Each row was made from one walk, in order. Every step used is in the known rows, and no mark comes twice. Write each row's walk.
Known rows:
pakod, mubu, foner, ledop, bodez: [-0.01  0.26 -0.06  0.04  0.11  0.15 -0.13  0.16  0.07  0.00  0.03  0.37
 -0.03 -0.19 -0.14 -0.24 -0.01  0.10  0.02 -0.11 -0.23  0.02 -0.11 -0.11
 -0.01]
pakod, mubu, bodez: [-0.02  0.34 -0.05  0.01 -0.06  0.00  0.07  0.10  0.08  0.01 -0.09  0.46
 -0.12 -0.15 -0.14 -0.06 -0.07  0.04  0.02 -0.04 -0.13 -0.19 -0.05 -0.19
  0.13]
bazi, pakod, mubu, bodez, ledop, foner: [ 0.03  0.12  0.03 -0.03  0.04  0.04  0.07  0.15  0.19 -0.04 -0.15  0.13
 -0.05 -0.24 -0.12  0.14 -0.07  0.22 -0.08 -0.11  0.06 -0.13 -0.12 -0.06
 -0.05]
foner, ledop, givi: [ 0.04  0.39  0.00 -0.04  0.20  0.17 -0.04 -0.03 -0.04  0.23 -0.06 -0.24
  0.01 -0.07 -0.06  0.07  0.15 -0.07 -0.08 -0.10 -0.20  0.26 -0.07 -0.05
  0.01]
pakod, mubu, bodez, ledop: [ 0.01  0.37 -0.13  0.05 -0.01  0.12  0.19  0.13  0.04  0.08 -0.13  0.34
 -0.07 -0.16 -0.14 -0.18 -0.07  0.03  0.00 -0.10 -0.15 -0.27 -0.10 -0.08
  0.10]
ledop, givi, bazi: [ 0.05  0.23  0.25 -0.19  0.17 -0.13  0.06  0.00 -0.06  0.07  0.13 -0.59
 -0.24 -0.13  0.03 -0.07  0.00 -0.01 -0.19 -0.06  0.01  0.14 -0.14 -0.37
 -0.15]
foner, mubu, pakod, bazi, givi: [-0.10  0.08  0.05  0.24 -0.16  0.08  0.16  0.09  0.14  0.19 -0.13 -0.19
 -0.09 -0.06 -0.14  0.06 -0.07 -0.23  0.09 -0.24 -0.19  0.02 -0.12 -0.23
 -0.01]
ledop, bodez: [-0.05  0.11  0.04  0.03  0.02  0.18  0.18  0.02 -0.12 -0.13 -0.05 -0.21
 -0.13 -0.01  0.03  0.08 -0.18  0.06 -0.11 -0.20  0.04 -0.03  0.02 -0.24
 -0.15]
foner, mubu: [-0.03  0.17 -0.04  0.12 -0.05  0.21 -0.04  0.01  0.16  0.05  0.02  0.18
  0.00 -0.05 -0.17  0.05  0.14 -0.14  0.01 -0.14 -0.23  0.11  0.00  0.03
  0.11]
mubu, foner, ledop, bodez: [-0.04  0.06 -0.03  0.05  0.19  0.33 -0.12  0.12 -0.13 -0.15  0.05 -0.05
 -0.02  0.03  0.02 -0.28  0.01 -0.12  0.03 -0.08 -0.18  0.25 -0.09  0.01
 -0.05]
bodez, ledop, givi, bazi, pakod, mubu: [ 0.10  0.22  0.04 -0.10  0.21  0.08  0.27  0.10 -0.02  0.23 -0.01 -0.55
 -0.10 -0.24 -0.05 -0.19 -0.01  0.07 -0.19 -0.18 -0.02 -0.14 -0.23 -0.07
 -0.19]
bazi, givi, ledop, bodez: [ 0.14  0.23 -0.04  0.05 -0.11  0.04  0.70  0.00 -0.17  0.17 -0.06  0.07
 -0.09  0.10  0.07  0.05 -0.08  0.16 -0.14  0.12  0.01 -0.13 -0.06 -0.50
 -0.27]
givi, ledop, foner: [ 0.11  0.18 -0.03  0.11  0.06  0.14  0.56  0.14 -0.02  0.07  0.01 -0.03
  0.07 -0.02  0.03 -0.15 -0.03  0.27 -0.11  0.07 -0.08 -0.24 -0.05 -0.17
 -0.11]
bodez, ledop, foner, mubu, pakod, bazi: [ 0.00  0.09 -0.11  0.30  0.06  0.29  0.48  0.21  0.05  0.14 -0.15 -0.45
  0.02 -0.08 -0.05 -0.28 -0.08 -0.11 -0.01 -0.40 -0.22 -0.10 -0.22  0.00
 -0.18]
pakod, bazi, givi, ledop: [ 0.06  0.01  0.23  0.10 -0.14 -0.16  0.45  0.02 -0.08  0.37 -0.16 -0.40
 -0.12  0.00 -0.01 -0.12 -0.13 -0.03  0.06  0.14 -0.05 -0.27 -0.09 -0.27
 -0.25]
ledop, givi, bazi, pakod: [ 0.06  0.15  0.30 -0.25  0.18 -0.16 -0.01  0.01  0.00  0.05  0.11 -0.64
 -0.24 -0.20  0.01  0.06  0.00  0.08 -0.22 -0.05  0.11  0.14 -0.15 -0.35
 -0.18]
bazi, pakod, mubu, foner, ledop, givi: [ 0.03  0.10  0.12 -0.13  0.13 -0.02 -0.28  0.13  0.22  0.03 -0.02  0.08
 -0.07 -0.27 -0.12  0.11  0.02  0.22 -0.08 -0.05  0.03  0.08 -0.14 -0.09
 -0.04]
foner, mubu, pakod, bazi: [-0.13  0.04  0.06  0.22 -0.11  0.13  0.04  0.10  0.16  0.15 -0.11 -0.23
 -0.07 -0.10 -0.16  0.04 -0.08 -0.23  0.09 -0.26 -0.20 -0.01 -0.09 -0.11
  0.07]
givi, ledop, foner, mubu, pakod: [ 0.06  0.21 -0.06  0.20  0.02  0.24  0.58  0.18  0.06  0.10 -0.01  0.00
  0.06 -0.05 -0.05 -0.09 -0.05  0.18 -0.09 -0.06 -0.17 -0.22 -0.09 -0.20
 -0.05]
foner, ledop: [ 0.02  0.15 -0.10  0.01  0.14  0.22 -0.04 -0.04 -0.04  0.16 -0.05  0.02
  0.19 -0.04 -0.08  0.02  0.14 -0.04  0.04  0.01 -0.20  0.13  0.01  0.21
  0.03]
pakod, bazi, givi: [ 0.01 -0.05  0.23  0.09 -0.15 -0.22  0.27 -0.01 -0.04  0.27 -0.17 -0.43
 -0.16  0.01 -0.01 -0.06 -0.12 -0.14  0.09  0.05 -0.04 -0.09 -0.09 -0.27
 -0.27]
mubu, bodez, ledop: [ 0.00  0.21 -0.12  0.06  0.01  0.28  0.36  0.08 -0.19 -0.01 -0.16 -0.08
 -0.09  0.07  0.00 -0.21 -0.08 -0.24  0.01 -0.06 -0.06 -0.16 -0.08  0.07
  0.12]

Write each row's walk:
[ 0.04  0.17  0.03  0.22  0.00  0.19  0.58  0.19  0.06  0.17 -0.05 -0.19
  0.02 -0.08 -0.06 -0.14 -0.09  0.15 -0.04 -0.06 -0.18 -0.29 -0.11 -0.21
 -0.09]	givi, ledop, foner, mubu, pakod, bazi
[ 0.00  0.04  0.09 -0.09  0.11  0.06 -0.22  0.13  0.18 -0.05 -0.04  0.16
 -0.04 -0.25 -0.13  0.13 -0.04  0.25 -0.06 -0.06  0.04  0.01 -0.09 -0.04
 -0.09]	bazi, pakod, mubu, foner, ledop, bodez
[-0.03  0.41 -0.08  0.13 -0.01  0.38  0.21  0.07  0.03  0.08 -0.11  0.02
 -0.15 -0.02 -0.15 -0.06  0.09 -0.33 -0.04 -0.25 -0.26  0.07 -0.09 -0.04
  0.18]	foner, mubu, bodez, ledop, givi
[-0.01  0.23 -0.07  0.03  0.15  0.34  0.10 -0.03 -0.13  0.07 -0.08 -0.10
  0.11 -0.04 -0.06  0.09  0.02 -0.01 -0.04 -0.14 -0.18  0.12  0.02  0.05
 -0.07]	foner, ledop, bodez
[ 0.03  0.09  0.03 -0.10  0.02  0.02 -0.02  0.11  0.17  0.03 -0.14  0.15
 -0.04 -0.24 -0.13  0.15 -0.07  0.19 -0.06 -0.04  0.10 -0.19 -0.09  0.02
  0.01]	bazi, pakod, mubu, bodez, ledop
[-0.08 -0.06  0.14  0.17 -0.14 -0.08  0.48  0.14 -0.10  0.21 -0.21 -0.57
 -0.14 -0.03  0.04  0.01 -0.37 -0.04  0.04 -0.14  0.04 -0.25 -0.16 -0.47
 -0.20]	mubu, pakod, bazi, givi, ledop, bodez
[-0.03  0.13  0.01  0.34 -0.08  0.08  0.39  0.18  0.16 -0.04 -0.12 -0.21
 -0.10 -0.03 -0.03 -0.03 -0.06 -0.08  0.00 -0.36 -0.22  0.22 -0.18 -0.44
 -0.21]	ledop, foner, mubu, pakod, bazi, givi
[ 0.09  0.14  0.05 -0.10  0.22  0.11  0.28  0.07 -0.08  0.20  0.01 -0.68
 -0.07 -0.16  0.00 -0.18 -0.01  0.02 -0.19 -0.17  0.02 -0.10 -0.22 -0.02
 -0.19]	bodez, ledop, givi, bazi, pakod
[-0.06  0.09  0.03  0.32 -0.04  0.12  0.28  0.20  0.18 -0.07 -0.10 -0.26
 -0.08 -0.07 -0.05 -0.05 -0.07 -0.08  0.01 -0.38 -0.22  0.17 -0.15 -0.32
 -0.15]	ledop, foner, mubu, pakod, bazi
[ 0.04  0.05  0.24  0.11 -0.13 -0.10  0.51  0.02 -0.12  0.32 -0.17 -0.46
 -0.17  0.00  0.00 -0.07 -0.19 -0.02  0.02  0.08 -0.05 -0.27 -0.08 -0.35
 -0.31]	pakod, bazi, givi, ledop, bodez
[ 0.06  0.09  0.20  0.20 -0.14 -0.08  0.51  0.07  0.01  0.33 -0.16 -0.36
 -0.12 -0.02 -0.05 -0.11 -0.09 -0.05  0.05  0.03 -0.16 -0.18 -0.12 -0.35
 -0.28]	pakod, bazi, givi, ledop, foner, mubu
[-0.10 -0.13  0.14  0.15 -0.17 -0.18  0.28  0.11 -0.04  0.18 -0.20 -0.53
 -0.13 -0.02  0.03  0.00 -0.30 -0.13  0.10 -0.14  0.04 -0.08 -0.17 -0.39
 -0.16]	mubu, pakod, bazi, givi
[ 0.07  0.09 -0.17  0.19  0.12  0.25  0.45  0.15 -0.02  0.04 -0.09 -0.28
  0.06 -0.02  0.03 -0.29 -0.02  0.02 -0.07 -0.27 -0.12 -0.06 -0.17  0.05
 -0.20]	bodez, ledop, foner
[ 0.09  0.26 -0.06  0.17  0.03  0.25  0.55  0.14  0.06  0.10  0.02  0.07
  0.07 -0.04 -0.06 -0.11  0.03  0.20 -0.10  0.01 -0.20 -0.20 -0.06 -0.14
 -0.06]	givi, ledop, foner, mubu
[ 0.01  0.22 -0.14  0.14  0.03  0.30  0.48  0.14 -0.15 -0.10 -0.18 -0.12
 -0.09  0.07  0.03 -0.25 -0.08 -0.20 -0.02 -0.17 -0.11 -0.04 -0.12 -0.04
  0.02]	mubu, bodez, ledop, foner
[-0.05 -0.07  0.13  0.21 -0.14 -0.13  0.48  0.17 -0.03  0.19 -0.20 -0.56
 -0.11 -0.03  0.05 -0.06 -0.31 -0.03  0.06 -0.13  0.01 -0.15 -0.20 -0.47
 -0.22]	mubu, pakod, bazi, givi, ledop, foner
[ 0.01  0.35 -0.05  0.02  0.05  0.24  0.35  0.09 -0.19  0.03 -0.17 -0.24
 -0.21  0.04  0.02 -0.16 -0.07 -0.25 -0.08 -0.15 -0.05 -0.06 -0.13 -0.11
  0.10]	mubu, bodez, ledop, givi
[-0.14 -0.18  0.16  0.14 -0.09 -0.12  0.10  0.14  0.00  0.14 -0.17 -0.60
 -0.09 -0.07  0.01 -0.03 -0.31 -0.12  0.12 -0.18  0.04 -0.16 -0.13 -0.19
 -0.05]	mubu, pakod, bazi
[ 0.03  0.00  0.09 -0.12  0.02 -0.11 -0.19  0.07  0.26  0.03 -0.06  0.18
  0.00 -0.27 -0.14  0.26 -0.03  0.30 -0.07 -0.01  0.12 -0.12 -0.05 -0.02
 -0.04]	bazi, pakod, mubu
[ 0.18  0.20 -0.08  0.11 -0.10 -0.02  0.74  0.05 -0.07  0.16 -0.05  0.12
 -0.03  0.10  0.07 -0.03  0.00  0.17 -0.11  0.12 -0.04 -0.06 -0.11 -0.51
 -0.29]	bazi, givi, ledop, foner
[ 0.02 -0.06  0.10 -0.10  0.06 -0.07 -0.25  0.14  0.24 -0.06 -0.01  0.20
 -0.04 -0.25 -0.10  0.09 -0.03  0.24 -0.04  0.01  0.10 -0.01 -0.10 -0.03
 -0.04]	bazi, pakod, mubu, foner
[ 0.02  0.05  0.12 -0.10  0.27  0.15 -0.24  0.11 -0.05 -0.06  0.13 -0.27
 -0.07 -0.08  0.01 -0.26  0.09 -0.10 -0.02  0.01 -0.13  0.35 -0.18 -0.04
 -0.09]	mubu, foner, ledop, givi, bazi, pakod
[ 0.04 -0.17  0.23 -0.22  0.15 -0.14 -0.12  0.07  0.08 -0.09  0.22 -0.19
 -0.01 -0.28 -0.07 -0.15 -0.04  0.20 -0.03  0.14  0.06 -0.05 -0.12 -0.02
 -0.22]	givi, bazi, pakod, mubu, foner
[ 0.05 -0.13  0.22 -0.24  0.13 -0.17 -0.07  0.03  0.09 -0.03  0.18 -0.18
  0.03 -0.29 -0.09 -0.03 -0.04  0.24 -0.06  0.13  0.08 -0.13 -0.09 -0.03
 -0.22]	givi, bazi, pakod, mubu
[ 0.07  0.26 -0.07  0.01  0.15  0.17  0.30  0.08 -0.08  0.24 -0.09 -0.48
 -0.10 -0.07  0.02 -0.18  0.00 -0.06 -0.16 -0.24 -0.05 -0.08 -0.18 -0.05
 -0.08]	bodez, ledop, givi
[-0.04  0.30 -0.13  0.17 -0.04  0.40  0.22  0.06  0.03  0.05 -0.10  0.12
 -0.06  0.00 -0.16 -0.09  0.08 -0.31  0.02 -0.20 -0.26 -0.01 -0.06  0.08
  0.20]	foner, mubu, bodez, ledop
[ 0.02  0.28  0.03 -0.05  0.17  0.03 -0.15  0.15  0.09  0.06  0.11  0.19
 -0.06 -0.24 -0.13 -0.31  0.04  0.07  0.00 -0.04 -0.25  0.11 -0.17 -0.16
 -0.03]	pakod, mubu, foner, ledop, givi, bazi
[ 0.17  0.16 -0.07  0.04 -0.13 -0.04  0.63 -0.01 -0.11  0.24 -0.04  0.17
 -0.02  0.10  0.05  0.00  0.00  0.14 -0.09  0.22 -0.01 -0.12 -0.06 -0.40
 -0.19]	bazi, givi, ledop
[ 0.06 -0.06  0.15 -0.21  0.14 -0.05  0.09  0.06  0.02 -0.01  0.12 -0.26
  0.00 -0.27 -0.09 -0.12 -0.07  0.16 -0.05  0.09  0.05 -0.20 -0.12  0.03
 -0.19]	givi, bazi, pakod, mubu, bodez, ledop
[ 0.02  0.47 -0.08  0.02  0.02  0.09  0.21  0.13  0.04  0.12 -0.13  0.23
 -0.16 -0.19 -0.14 -0.15 -0.06  0.01 -0.06 -0.15 -0.15 -0.21 -0.13 -0.19
  0.10]	pakod, mubu, bodez, ledop, givi
